What can hang from each mark:
A: X
X: A J N Q
N: J X
M: R X
Q: X
J: N
R: M

Every row comes from one small tree of marks. The marks that hang from a mark follow it in brackets, in alphabetical order. Every link used is in the known rows. Which tree was each row made from?
Known rows:
M{X{A Q}}: [-0.519  0.084 -0.468 -0.150 -0.634  1.570  2.035  0.567 -2.543 -1.037
  0.732  0.183 -0.831 -0.999 -2.025 -3.447  1.348 -0.438  0.820 -1.138
 -0.206  2.500 -1.659]
Q{X}: [ 1.196 -0.108  1.742 -2.138  0.852  1.294  0.824  1.157  0.882 -1.667
  0.883 -0.061 -0.057  1.733  0.630  0.004  1.842  1.236  0.274 -0.060
 -1.409 -1.362 -0.087]
M{R X{A J{N}}}: [ 1.697  1.323  0.492  1.892 -3.393  0.472 -1.951 -1.995 -0.356 -0.989
 -1.110 -2.065  2.407 -1.062  0.990  1.514 -2.038  0.690  0.055  0.829
 -0.788  2.346  2.665]
A{X{N}}: [-1.261 -0.350  1.108 -0.120  2.257  0.347 -0.861 -0.879  1.655 -0.007
 -0.757 -0.641 -1.750  0.182  0.273 -0.628 -1.200  0.590 -0.902 -0.039
  0.140 -3.433 -2.929]
X{A J N Q}: [-0.237 -2.051 -1.634  2.653  1.830 -1.213 -0.246  1.240  1.113  0.857
 -1.933  1.415 -2.796 -2.024 -1.281  2.226  0.688 -2.532 -1.120 -0.199
 -0.379  1.117 -0.150]
X{A N}: [ 1.053 -0.331 -0.257 -0.017  0.396  1.127  0.272  0.395  0.864  0.142
 -1.587  1.075 -0.765 -1.044 -0.629 -0.544 -0.768  0.260 -1.011  1.041
  0.290 -0.893 -1.447]
N{X{A}}: [ 2.447  0.083 -1.296 -3.877  0.488  0.024  1.019  1.704  0.609 -0.427
 -1.904  1.783 -0.380 -0.841 -1.046 -1.556 -1.776 -0.110  0.462 -0.729
  1.491  0.477 -2.156]
A{X{J{N} Q}}: [ 0.589  0.057 -2.507  1.788  1.858 -1.280 -2.068 -0.953  0.582 -3.341
 -2.093 -0.408 -2.447  1.384 -0.864  3.317  0.447 -2.187 -0.634 -2.579
 -0.570 -0.585 -0.118]
N{X{Q}}: [-1.625 -0.449 -0.656 -2.782  3.075 -0.042  1.973  2.723 -0.685 -1.393
 -1.791  1.320  0.410  0.285 -0.176 -0.305  0.285 -0.004  1.200 -1.648
  1.935  0.411 -2.545]
N{J X{Q}}: [-1.913 -0.222 -0.233 -1.510  3.133 -1.927  0.574  3.288 -1.333 -1.179
 -1.127  2.108  1.165  2.366  0.334  1.908  0.384 -0.592 -0.469 -2.642
  2.747 -0.084  0.291]
J{N{X}}: [ 2.582  1.680 -1.190 -2.828  0.548  0.668 -0.510  1.048  0.832 -2.943
 -3.463  0.294  3.209  1.330  1.101  2.124 -1.328  1.590  0.446  0.442
  1.877 -1.487 -1.205]
R{M{X{A J}}}: [ 1.822  1.495 -2.613 -1.998 -2.655 -0.282  1.022 -2.521  0.632  0.557
  2.751 -0.019 -0.885  0.609 -1.051 -3.490  0.003 -0.562  1.808  0.585
 -0.798  0.446  0.344]
X{A N{J} Q}: [-0.730 -0.971  0.063  2.418  2.101 -0.998 -0.482  1.921 -1.339  0.738
 -1.133  1.917 -0.985  0.055 -0.714  2.342  1.296 -1.584 -1.921 -1.869
  1.351 -0.451  0.725]
X{A N{J}}: [ 1.223 -0.280  0.540  1.019  0.452 -0.589 -1.388  0.921  0.205  0.472
 -0.870  1.615  0.409  0.821  0.327  1.843 -0.539 -0.267 -2.627  0.108
  1.164 -1.694  1.614]
Q{X{J}}: [ 1.812 -1.202  0.858 -0.963  0.423 -0.622 -0.737  0.902  3.157 -1.156
  1.132  0.382 -0.682  1.773  0.788  1.632  1.226 -0.147 -0.671  0.600
 -2.222 -0.437  1.917]
A{X{J N Q}}: [-2.411 -2.394 -0.556  2.358  3.351 -1.838 -1.360 -0.022  1.887  0.240
 -0.760  0.004 -4.066 -0.782 -0.843  2.287  0.077 -2.053 -0.807 -1.482
 -0.723 -1.165 -1.363]
M{X}: [-0.383  1.141  0.905 -2.195 -0.991  2.289  1.440 -0.344 -0.534 -2.385
  1.376 -1.113  2.446  1.465  0.453 -3.482 -0.415  2.601  0.515  1.838
 -0.206  0.344 -0.081]
Q{X{A J{N}}}: [ 6.237 -0.247 -1.131  0.580 -1.749 -0.818 -2.721  0.102  1.848 -1.229
 -0.906  0.531 -1.537  0.047 -0.119  3.933  1.483 -1.495 -0.538 -0.352
 -2.223 -0.042  1.607]
N{J X{A Q}}: [ 0.581 -0.637 -1.030 -1.375  1.839 -1.974  0.327  2.997 -1.519 -0.030
 -1.257  2.944 -1.002  0.606 -1.190  1.276  0.446 -1.872 -0.326 -3.779
  2.750  1.092 -0.482]
J{N{X{A Q}}}: [ 2.771  0.761 -2.635 -1.106  0.982  0.097  0.178  1.689 -1.512 -1.708
 -4.257  1.217 -0.559 -1.290 -1.151  2.494  0.412 -1.486  0.871 -2.289
  1.757  0.562 -2.596]
R{M{X{J N Q}}}: [-3.148  0.071 -0.998  1.383  0.221 -0.798  1.036 -1.189 -0.070  2.249
  2.458 -0.940 -0.533 -0.371  0.086 -0.567  1.904 -0.621  1.360  1.185
 -0.394 -1.340 -0.697]
J{N}: [ 2.000  2.667 -1.357 -0.972 -0.105  1.853 -0.099 -0.543  0.455 -4.721
 -2.640 -0.183  3.320  2.607  0.632  1.696 -0.827  1.639 -0.351  0.834
  0.488 -1.289  0.458]

Write each row's tree:
[-5.053  0.547  3.147  0.571  0.649  1.979  2.088 -0.032 -3.300 -1.248
  0.642 -2.044  2.888 -0.128  0.899 -1.623 -0.061  1.993  1.542 -0.318
  0.138  2.567 -0.078]  M{R X{Q}}
[ 2.784 -2.742  0.880  1.140 -0.162 -1.154 -2.158  0.910  2.757  2.712
  0.287  0.754 -3.291 -1.899  0.116  3.003  1.408 -1.487 -1.718  1.055
 -2.394 -1.103  0.324]  Q{X{A J N}}
[-5.809 -0.687  4.964  3.423  0.980  0.022 -0.558  0.931 -3.452  1.653
  0.874 -1.759  3.442  0.500  2.261  1.775  0.585  1.829 -0.745 -0.300
  1.145  0.130  1.769]  M{R X{N{J} Q}}
[-1.859 -1.405 -1.777  0.446  2.727 -1.382  0.081 -0.011  1.488 -2.333
 -0.158  0.766 -3.561  1.036 -1.373  0.390  0.066 -2.147 -0.386 -2.730
 -0.678  0.483 -0.617]  A{X{J Q}}
[ 0.800 -0.146  1.180 -0.068 -1.417  1.700  0.182 -0.502 -0.411  1.551
  0.490 -0.947 -0.059 -1.838 -0.280 -2.217 -0.463  1.181 -0.351  2.241
 -0.216 -0.325 -1.605]  M{X{A N}}
[ 2.157 -0.384 -1.346 -0.760 -2.269  0.358 -0.197 -0.945  0.665 -0.724
  1.305  0.172 -0.810 -0.443 -0.753 -2.432 -1.160 -0.193 -0.303  1.076
 -1.326  2.839  1.172]  M{X{A J}}
[-2.397  0.191  2.157  0.062 -1.091  0.400 -0.049 -0.975  0.636 -0.682
  0.932 -2.022  2.969  0.693  2.132 -1.008 -2.261  2.038  0.167  1.571
 -0.742  2.154  2.885]  M{R X{J}}
[-3.654 -0.807  3.508  2.837 -0.108  1.475  0.573  0.149 -3.345  2.692
 -0.386 -1.756  0.626 -3.681 -0.109 -0.802  0.141  1.021  0.713 -0.122
  0.182  1.794 -1.740]  M{R X{A N Q}}
[-0.292  1.320  1.269  1.469 -2.172  0.713 -1.841 -1.814 -0.085 -1.926
 -0.686 -2.690  4.482  0.863  2.601  2.039 -2.185  2.098  0.116  1.792
 -0.668  1.166  3.275]  M{R X{J{N}}}
[ 0.251  1.417  0.414 -0.029 -1.853 -0.276 -0.351 -1.501 -1.719  3.046
  3.111 -0.065  0.775  1.081  0.277 -1.587  0.643  0.399  0.161  0.274
  0.835 -2.929  0.351]  R{M{X{A N{J}}}}
[ 2.660 -1.661  2.827  1.492  0.091 -1.247 -2.579  1.812  0.220  2.504
  1.117  1.121 -1.404  0.305  0.633  3.287  2.161 -0.387 -2.272 -0.481
 -0.535 -2.665  0.927]  Q{X{A N{J}}}
[-2.987 -0.294  0.873  2.181  3.007 -0.875 -0.227  2.057 -0.857 -0.462
 -1.123  1.081  1.109  1.938  0.588  3.450  1.467 -0.065 -1.999 -1.044
  1.361 -1.828  1.422]  X{N{J} Q}
[ 0.638  1.487 -0.076 -0.969 -1.652  1.564  1.188 -2.364 -1.203  2.823
  2.302 -0.815 -0.280 -1.163 -0.799 -3.536  0.695  1.052  1.761  1.694
 -0.008 -2.525 -2.584]  R{M{X{A N}}}
[-0.225  0.828 -3.004 -0.328 -1.504 -0.552  1.939 -1.509 -0.893  0.818
  2.655  0.325 -2.126 -0.276 -2.117 -2.942  1.923 -2.198  2.131 -1.287
 -0.636  1.331 -0.226]  R{M{X{A J Q}}}
[-0.117 -0.292  1.456  0.507 -2.511  0.220 -0.225 -1.067  0.154  0.310
  0.838 -1.061  1.317 -1.209  0.507 -1.172 -2.411  0.450  0.068  0.062
 -0.535  3.237  2.159]  M{R X{A J}}
[ 3.778 -1.525 -0.211 -0.781 -0.337 -0.591 -0.926  0.870  2.621  0.112
  0.729  1.307 -2.729 -0.203 -0.570  0.728  1.531 -1.420 -0.801 -0.580
 -2.369  0.639  1.280]  Q{X{A J}}
[ 4.713  1.495 -1.923 -2.656 -0.621  0.318 -0.721  0.739  0.110 -1.891
 -3.710  0.966  0.681 -0.627 -0.349  1.429 -1.404  0.018  0.273 -0.362
  1.633 -0.657 -1.997]  J{N{X{A}}}
[-1.692 -0.389  4.552  2.174 -1.584  0.078 -1.601 -0.304 -2.380  2.522
  1.028 -1.400  2.382 -0.597  1.765  0.439 -1.415  1.857 -1.421  0.412
  1.032 -0.137  2.096]  M{R X{A N{J}}}
[ 3.076  0.640 -3.885  1.922 -0.057 -0.804 -0.517  0.386  0.260 -3.020
 -3.369  1.274 -1.336 -0.215 -1.709  3.828  0.738 -2.910 -0.554 -1.600
 -0.463  1.875  1.230]  X{A J{N} Q}
[-0.816 -0.890 -0.704  1.556  1.996  0.485  0.934  1.255 -0.854  0.413
 -1.855  1.078 -1.940 -2.136 -1.475  0.539  1.027 -1.187 -0.650 -0.597
  0.525  0.013 -2.262]  X{A N Q}
[-0.911  0.842  2.745 -0.619 -2.014  2.132  1.208 -0.959 -1.947 -0.424
  0.476 -1.523  2.239 -0.911  0.124 -3.323 -1.692  1.972  0.805  0.255
  0.001  2.355  0.098]  M{R X{A}}
[-3.037 -1.244  1.344  2.135  3.566 -1.887 -1.429  0.764 -0.852  0.141
  0.002  0.543 -2.024  1.619 -0.085  2.413  0.799 -0.858 -1.792 -2.976
  1.422 -3.033 -0.861]  A{X{N{J} Q}}
[ 0.801  0.586 -1.427  0.274 -2.321 -0.461 -0.064 -2.437  1.067  3.217
  2.424 -0.645 -1.264 -1.270 -0.267 -2.179 -0.069 -0.554  0.836  1.657
 -0.759 -1.374 -0.481]  R{M{X{A J N}}}
[-3.903  0.489  4.752  0.884 -0.402  2.087  0.202 -0.806 -1.160  1.607
  0.044 -2.721  3.739 -1.208  2.654 -0.829 -1.690  3.712  0.409  2.573
  0.283 -0.549 -0.164]  M{R X{N}}
[-2.346  1.107 -2.096 -0.570 -0.434 -0.168  2.025 -1.376 -0.535 -0.266
  2.851 -0.425  0.119  1.594 -0.823 -2.291  2.101 -0.667  2.247 -0.294
 -0.335  0.122  0.107]  R{M{X{J Q}}}
[-2.034  1.874  0.853 -1.044 -0.998  1.622  1.474 -2.027 -0.330  1.796
  2.456 -1.703  1.781  0.906  1.007 -3.046  0.403  2.173  1.857  2.579
  0.206 -3.374 -1.808]  R{M{X{N}}}
[-1.553 -0.668 -0.734  0.390 -0.093 -0.028  0.967  0.441 -0.264 -1.529
  1.229 -0.374  0.151  0.786 -0.221 -0.747  0.767 -0.133  0.248  0.381
 -0.916  2.569  1.117]  M{X{J Q}}
[ 1.204  2.704 -1.194 -2.992 -2.479  1.817  2.285 -2.316 -1.256  0.300
  2.612 -0.254 -0.013  0.770 -1.358 -5.661  0.755  0.771  2.441  0.070
 -0.110 -0.716 -1.523]  R{M{X{A}}}
[ 1.232 -1.833 -3.039 -1.265  1.476 -2.155  0.611  2.147  1.022  0.103
 -2.107  2.630 -2.852 -1.574 -1.552  1.068 -0.040 -2.862  0.402 -2.124
  0.730  2.749 -0.634]  N{X{A J Q}}
[-0.360  2.026 -1.981 -2.092 -1.648 -0.197  1.335 -2.236  1.129 -0.430
  3.213 -0.883  0.931  2.146  0.547 -2.979  0.276  0.704  1.754  1.506
 -0.692 -0.640  1.104]  R{M{X{J}}}
[-1.413  0.818 -0.601 -0.280 -1.181 -0.456  0.078 -2.195  1.292  2.076
  2.664 -1.226  0.689  0.668  1.123 -1.174 -0.028  0.622  1.073  2.981
 -0.763 -2.317  0.200]  R{M{X{J N}}}
[-3.549 -0.836  3.540  2.087 -0.876  0.128 -1.208 -0.813  0.595  1.611
  0.448 -2.542  2.573 -1.268  2.835  0.767 -2.575  2.214 -0.616  3.159
 -0.602  0.602  1.945]  M{R X{J N}}
[ 1.557 -1.393 -1.468  1.062  0.404 -0.976 -1.001  0.078  2.987  0.922
 -1.304  1.261 -1.780 -1.523 -0.511  1.455 -1.463 -1.354 -1.572  1.424
 -0.623 -0.262  0.955]  X{A J N}
[ 3.043 -0.924 -2.601 -2.705  0.158 -1.863 -0.314  1.411  2.922  0.011
 -1.706  2.445 -1.558 -0.692 -0.698 -0.001 -2.288 -1.408 -0.106 -0.329
  0.621  1.621 -0.120]  N{X{A J}}
